What can hang from each mark:
E: F K
X: K
K: E L M X Y
N: K
S: K
F: H M
M: F K
Y: K
H: F K

Every row comes from one small tree of marks. The marks that hang from a mark follow it in brackets, in alphabetical order. Every link used is in the known rows. Which tree was each row made from?
Known rows:
X{K}: [-0.76 -0.23 -0.95  0.41  0.63  0.63  0.87 -0.61 -0.26  0.34 -0.24  0.34
 -0.89 -0.03 -0.14 -0.61 -0.42 -0.04  0.21 -0.23 -0.09  0.69 -0.29 -0.31
  0.43  0.41]
Y{K{E{F{H}} L M X}}: [-0.13 -1.67  0.36 -0.64  0.89 -0.76 -0.44  1.27  1.04  0.37 -1.22 -0.08
  0.00 -1.35 -1.13  0.49  0.59  3.81  0.19 -1.27  0.96  0.64  0.28  2.40
 -0.02  0.24]
F{H M{K{E L}}}: [-1.39 -2.29  0.33 -1.36  3.83  0.26  0.00  1.40  0.73  1.26 -0.26 -0.86
  0.83 -1.61  0.40  1.05 -0.03  0.59 -1.08 -1.14  2.06 -0.52  0.47  1.34
 -0.65 -0.19]
H{F{M} K{E L Y}}: [-0.04 -1.68  0.14 -0.40  1.83 -0.41 -0.09  2.19  1.01  0.51 -0.40 -0.04
  0.08 -3.99 -3.07  1.38 -0.80  1.45 -0.02 -1.09  2.73  0.38  0.53  1.56
  0.22  0.85]
H{F{M{K{X}}}}: [-0.39 -0.74  0.36 -0.09  1.70 -0.01  0.22  0.51  0.67  0.12  0.16 -0.14
  0.31 -1.37 -1.75  0.86  0.12 -0.07  0.31 -0.21  1.28 -0.14  0.57  1.12
 -0.44 -0.38]
Y{K{L M{F} X}}: [ 0.77 -1.19  0.63 -0.35  0.11 -0.11 -0.06  0.87  0.90 -0.14 -0.16 -0.09
  1.14 -1.12 -1.29  0.74 -0.01  3.16  0.46 -0.26  0.62  0.85  0.08  2.58
  0.80 -0.49]
N{K{L M{F} X Y}}: [ 0.91 -0.87  2.03 -0.17  0.81  0.42 -0.02  0.99  1.02  0.16 -1.24  0.67
  0.99 -1.22 -1.31 -0.28 -1.18  2.81 -0.68  0.14  1.09  0.64  0.76  0.69
  0.50  0.00]
E{K{L M{F{H}} Y}}: [ 0.20 -0.84  0.29 -0.63  0.91 -0.14 -0.27  0.76  1.09 -0.11  0.36 -0.12
 -0.23 -1.41 -2.26  1.26  0.17  2.12  0.20 -0.21  0.94  1.12  0.20  1.11
  0.21  0.17]
F{H M{K{E L X Y}}}: [-1.29 -3.09  0.65 -1.11  3.63  0.05 -0.50  1.90  1.50  1.36 -0.49 -0.25
  1.18 -1.66  0.24  1.26  0.05  1.49 -1.31 -1.05  2.17 -0.40  0.65  1.66
 -0.53 -0.22]
S{K{X Y}}: [-0.43 -0.95  0.17  0.09  0.46 -1.23 -0.81  0.52  0.09  0.37 -0.11  0.70
 -0.01 -0.41 -0.05  0.59 -0.10  1.61 -0.07 -0.30  0.27  0.70  0.33 -0.70
 -0.32 -0.18]
Y{K{E M X}}: [-0.59 -1.50 -0.12 -0.28  0.25 -0.40 -0.71  0.67  0.78  0.29 -1.29 -0.02
  0.47 -0.65 -0.90  0.20  0.41  3.13  0.55 -1.28  0.89  0.28 -0.09  2.61
  0.14 -0.16]
M{K{E X Y}}: [-0.90 -2.00  0.20 -0.10  0.88 -0.32 -1.10  1.21  1.09  0.84 -0.95  0.81
  0.58 -1.37 -0.61  0.10 -0.55  2.82 -0.59 -0.76  2.60 -0.65  0.69  0.84
 -0.32 -0.14]
S{K{M{F} Y}}: [-1.08 -0.14  0.45 -0.73  1.34 -0.86 -0.74  0.03 -0.14  0.41  0.46 -0.22
 -0.06 -1.05 -1.37  1.22 -1.10  1.46  0.24  0.46  1.02  0.85  0.36 -0.43
 -0.15 -0.10]
F{M{K{L}}}: [-0.52 -0.99  0.51 -0.82  2.01  0.33  0.43  0.67  0.22  0.75  0.07 -0.63
  1.32 -1.15 -0.06  0.17 -0.61  0.49 -0.32 -0.58  1.44  0.11  0.71  1.10
 -0.40 -0.45]
S{K{E{F} M}}: [-1.75  0.19  0.07 -0.82  1.54 -1.31 -0.58 -0.19 -0.65  0.65 -0.48 -0.61
 -1.32 -0.89 -1.04  0.29 -0.52  2.15  0.42 -0.51  0.99  0.92  0.29 -0.92
 -1.19  0.37]
N{K{E{F} X Y}}: [ 0.00 -0.84  1.31  0.51  0.58  0.14 -0.54  0.77  0.36  0.50 -2.71  1.27
 -0.74 -0.65 -0.80 -1.33  0.06  1.54 -0.67 -1.09  0.99  0.21  0.90 -0.19
 -0.45  0.53]
E{F{H} K{L M X}}: [-0.05 -0.69  0.63 -0.62  0.85 -0.61  0.20  0.47  0.85 -0.06 -0.09 -0.22
 -2.22 -0.31 -2.02  0.89  1.83  2.45  0.23 -1.08 -0.42  1.81 -0.04  0.67
 -1.04  0.63]
Y{K{E{F} M}}: [-0.96 -0.42 -0.13 -0.64  0.66 -0.45 -0.45  0.24  0.04  0.35 -1.29 -0.45
 -0.60 -0.81 -1.53  0.02  0.38  1.77  0.76 -1.33  0.93  0.43  0.15  1.97
 -0.17  0.36]
H{F{M}}: [-0.23 -0.25  0.27 -0.02  1.51 -0.02  0.30  0.30  0.47 -0.08  0.14 -0.28
  0.11 -1.13 -1.65  0.79  0.20 -0.77  0.42  0.07  0.64  0.03  0.46  0.80
 -0.29 -0.19]
K{E}: [-0.56 -0.69 -0.29 -0.04  0.54 -0.25 -0.70  0.46  0.19  0.42 -1.13  0.12
 -0.15 -0.88 -0.11 -0.47 -0.20  1.52 -0.17 -0.36  1.31 -0.33  0.20  0.04
 -0.36  0.12]
H{F K{L M X Y}}: [ 0.44 -1.47  0.65 -0.35  0.50 -0.76 -0.02  1.91  1.63 -0.02  0.54  0.20
  0.04 -3.09 -3.51  2.09 -0.84  2.95  0.16 -0.47  1.67  0.83 -0.10  1.83
  0.54  0.81]
S{K{E L Y}}: [-0.42 -1.02 -0.04 -0.33  1.36 -1.53 -0.90  1.08  0.09  0.65 -0.51  0.35
  0.22 -2.03 -0.19  0.25 -0.94  2.60 -0.26 -0.35  1.69  0.47  0.87 -0.93
 -0.22  0.35]
Y{K}: [ 0.10 -0.36 -0.39  0.02 -0.09  0.01  0.06  0.25 -0.28 -0.04 -0.48 -0.02
  0.21 -0.25 -0.37  0.03  0.68 -0.13  0.64 -1.24  0.02  0.05  0.01  1.75
  0.61 -0.03]
F{M{K{X Y}}}: [-0.88 -1.63  0.62 -0.50  1.73  0.30 -0.28  0.76  0.76  0.91 -0.31 -0.05
  1.30 -0.68 -0.27  0.38 -0.26  0.63 -0.38 -0.67  1.42  0.07  0.70  1.43
 -0.51 -0.57]

Write each row's tree:
[-0.82 -1.28  0.51 -0.52  1.69  0.46  0.13  0.48  0.38  0.77 -0.13 -0.36
  1.12 -0.42 -0.02  0.18 -0.11  0.54 -0.26 -0.72  1.08  0.12  0.44  1.29
 -0.63 -0.70]
F{M{K{X}}}
[-1.08 -1.19  0.47 -0.71  1.99  0.37 -0.12  0.57  0.37  0.90 -0.17 -0.38
  1.14 -0.83 -0.34  0.36 -0.47 -0.17 -0.25 -0.68  1.54 -0.10  0.75  1.20
 -0.47 -0.35]
F{M{K{Y}}}
[-0.26 -0.20  0.13 -0.54  0.37  0.23 -0.03  0.08  0.02 -0.07 -0.11 -0.52
  0.34 -0.62 -1.52  0.68  0.00  0.90  0.80 -0.49  0.57  0.42 -0.09  2.26
  0.63 -0.28]
Y{K{M{F}}}
[ 0.89 -1.88  1.67 -0.53  0.38 -0.47 -0.84  1.53  2.32  0.11  0.16  0.57
  1.79 -1.74 -1.80  1.52 -1.21  4.94 -0.54  1.51  1.40  1.00  0.57  1.48
  0.60 -0.31]
K{L M{F} X Y}
[ 0.20 -1.98  0.43 -0.56  1.05 -0.26 -0.55  1.37  1.15  0.26 -0.88 -0.06
  0.85 -1.77 -1.19  0.80  0.12  4.01  0.06 -0.63  1.51  0.41  0.16  2.69
  0.56 -0.31]
Y{K{E L M{F{H}} X}}
[ 0.05 -1.46  0.81 -0.42  1.51 -0.82 -0.85  1.71  1.15  0.84 -1.55  0.52
  0.16 -2.42 -1.16 -0.01 -0.50  2.81 -0.68 -0.14  2.09  0.54  1.50  0.28
 -0.47  0.77]
K{E{F{M}} L Y}
[-0.54 -0.10  0.94 -0.61  1.43 -0.06  0.26  0.33  0.01  0.63 -0.42 -0.21
 -0.73 -0.77 -1.20  0.03  0.24  0.02 -0.15 -0.47  0.77  0.74  0.98  0.21
 -0.99  0.36]
E{F{M{K{L Y}}}}
[-0.39 -1.01  0.34 -0.30  2.18 -0.28 -0.08  1.01  0.89  0.31 -0.20 -0.08
  0.58 -2.33 -1.96  0.86 -0.41  0.57  0.12 -0.23  2.13 -0.27  1.02  1.09
 -0.31 -0.06]
H{F{M{K{E L Y}}}}
[-1.96 -2.45  0.28 -1.25  3.75  0.28 -0.54  1.26  0.94  1.44 -0.48 -0.57
  0.62 -1.30  0.08  1.19  0.02 -0.09 -1.06 -1.23  2.12 -0.73  0.51  1.44
 -0.66 -0.08]
F{H M{K{E Y}}}
[-0.85 -1.14  1.01 -0.82  2.30 -0.12  0.11  0.83  0.53  0.86 -0.28 -0.20
 -0.91 -0.65 -0.79  0.84  0.79  0.17 -0.71 -0.72  0.64  0.46  0.75  0.44
 -1.07  0.36]
E{F{H M{K{L X Y}}}}
[-0.01 -2.71  0.96 -0.62  0.76 -1.28 -1.54  2.02  2.65  0.71 -1.35  0.69
  1.61 -2.16 -1.16  0.81 -1.25  6.42 -0.74  0.34  2.23  0.52  0.76  1.54
 -0.05  0.21]
K{E L M X Y}
[ 0.12 -1.73  0.17 -0.45  0.37 -0.66 -0.56  1.23  1.06  0.26 -1.17  0.02
  1.02 -1.43 -0.81  0.23  0.01  4.20  0.33 -1.10  1.20  0.48  0.19  2.64
  0.40 -0.12]
Y{K{E L M X}}
[ 0.54 -0.78  1.03  0.09  1.10  0.12 -0.22  1.19  0.39  0.51 -2.23  0.83
  0.45 -1.78 -0.38 -1.26 -1.01  1.67 -0.80 -0.89  1.67 -0.18  1.13 -0.07
  0.31  0.63]
N{K{E L Y}}
[-0.67 -2.14  0.65 -0.61  2.06  0.01 -0.43  1.37  1.08  1.04 -0.77  0.02
  1.59 -1.61 -0.21  0.18 -0.61  2.16 -0.64 -0.69  2.21  0.04  0.98  1.46
 -0.48 -0.42]
F{M{K{E L X Y}}}
[-0.10 -1.07  0.93 -0.57  1.08 -1.21 -0.70  0.82  0.69  0.33  0.43  0.21
  0.74 -1.54 -1.14  1.29 -1.12  3.73 -0.12  0.67  1.09  1.27  0.49 -0.14
 -0.01 -0.29]
S{K{L M{F} X Y}}
[ 0.70  0.68  0.13  0.03 -0.19 -0.38  0.52  0.00 -0.28 -0.37 -0.23  0.02
 -2.29 -0.50 -1.88 -0.31  1.54  0.77  0.65 -1.04 -0.36  1.75  0.46 -0.30
 -0.77  0.72]
E{F K{L}}
[-0.76 -2.17  1.05 -0.33  0.74 -0.35 -1.89  1.21  2.11  0.64 -1.21  0.67
  0.81 -1.52 -2.07  1.00 -0.90  4.88 -0.41  0.86  2.33  0.33  0.37  1.42
 -0.15 -0.30]
K{E M{F} X Y}
[-0.92 -0.51 -0.19 -0.55  1.09 -0.37 -0.07  0.92  0.45  0.14 -0.01 -0.59
 -1.15 -2.85 -3.44  1.43 -0.74  1.60  0.60 -1.00  2.05  0.17 -0.45  1.35
 -0.04  0.90]
H{F K{E M}}
[-1.11 -1.96  0.46 -1.30  3.57  0.40  0.34  1.15  0.68  1.08  0.35 -0.95
  0.88 -1.16  0.44  1.27  0.05 -0.16 -1.00 -0.99  1.37 -0.37  0.38  1.34
 -0.45 -0.24]
F{H M{K{L}}}
[-1.25 -1.34  0.50 -0.45  1.31 -1.12 -1.43  0.63  0.58  0.67 -0.52  0.28
  0.07 -1.39 -1.30  0.97 -0.88  3.66  0.00  0.23  1.71  0.82  0.41 -0.14
 -0.51 -0.29]
S{K{E M{F} X Y}}
[-0.45 -1.57  0.79 -0.61  1.38 -1.41 -1.22  1.21  0.90  0.62 -0.40  0.30
  0.61 -2.12 -1.16  0.94 -1.23  4.77 -0.23  0.43  2.02  1.01  0.69 -0.09
 -0.25 -0.22]
S{K{E L M{F} X Y}}
[ 0.06 -1.94  0.43 -0.40  0.87 -0.95 -0.51  2.18  1.81  0.26 -0.29  0.30
 -0.08 -3.67 -3.58  1.80 -1.00  4.02  0.04 -0.68  2.50  0.56  0.08  1.83
  0.31  0.91]
H{F K{E L M X Y}}
[-0.99 -1.68 -0.25 -0.42  2.22  0.27 -0.06  0.65  1.16  0.81 -0.66  0.29
 -0.16 -2.11 -1.51  0.50 -1.58  3.06 -0.37  0.45  1.98  0.76  0.26  0.54
  0.65  0.65]
X{K{E L M{F{H}} Y}}
[-0.86 -1.12  0.32 -0.68  2.34 -1.50 -0.76  1.17  0.07  0.97 -0.74  0.06
 -0.55 -2.01 -0.45  0.59 -0.39  2.00 -0.42 -0.62  1.52  0.80  1.06 -0.91
 -0.80  0.54]
S{K{E{F{H M}} L Y}}
[-0.60 -0.54  0.14 -0.52  0.78 -0.44 -0.06  1.06  0.78  0.02  0.58 -0.24
 -0.76 -2.58 -3.76  1.98 -0.81  0.72  0.49 -0.62  1.52  0.37 -0.29  1.50
  0.33  0.97]
H{F K{M Y}}
[ 0.76 -1.11  1.55  0.36  0.71 -0.10 -0.30  1.32  0.70  0.45 -2.52  1.28
 -0.19 -1.40 -0.69 -1.31 -0.34  2.64 -0.87 -0.88  1.24  0.39  1.19 -0.15
 -0.17  0.61]
N{K{E{F} L X Y}}
[ 0.25 -1.24  0.62 -0.26  1.26  0.69 -0.15  1.15  0.55  0.13  0.41 -0.05
 -0.44 -1.78 -1.19  1.34 -0.09  1.15 -0.69  0.32  1.36  0.18 -0.34  0.52
  0.48 -0.13]
M{F{H{K{E L X}}}}
[ 0.48 -0.39  0.84 -0.46  1.19  0.75  0.27  0.69  0.16  0.07  0.88 -0.11
  0.69 -2.06 -1.30  0.51 -1.18  1.57 -0.36  0.74  2.43 -0.18  0.71  0.36
  0.46 -0.65]
M{F K{L}}
[-0.43 -0.67  0.78 -0.69  1.05 -0.42  0.09  0.87  0.49  0.46  0.02 -0.11
 -1.90 -0.84 -1.56  1.24  0.60  0.79 -0.44 -0.71  0.09  0.85 -0.03  0.25
 -0.58  1.06]
E{F{H{K{L M X Y}}}}
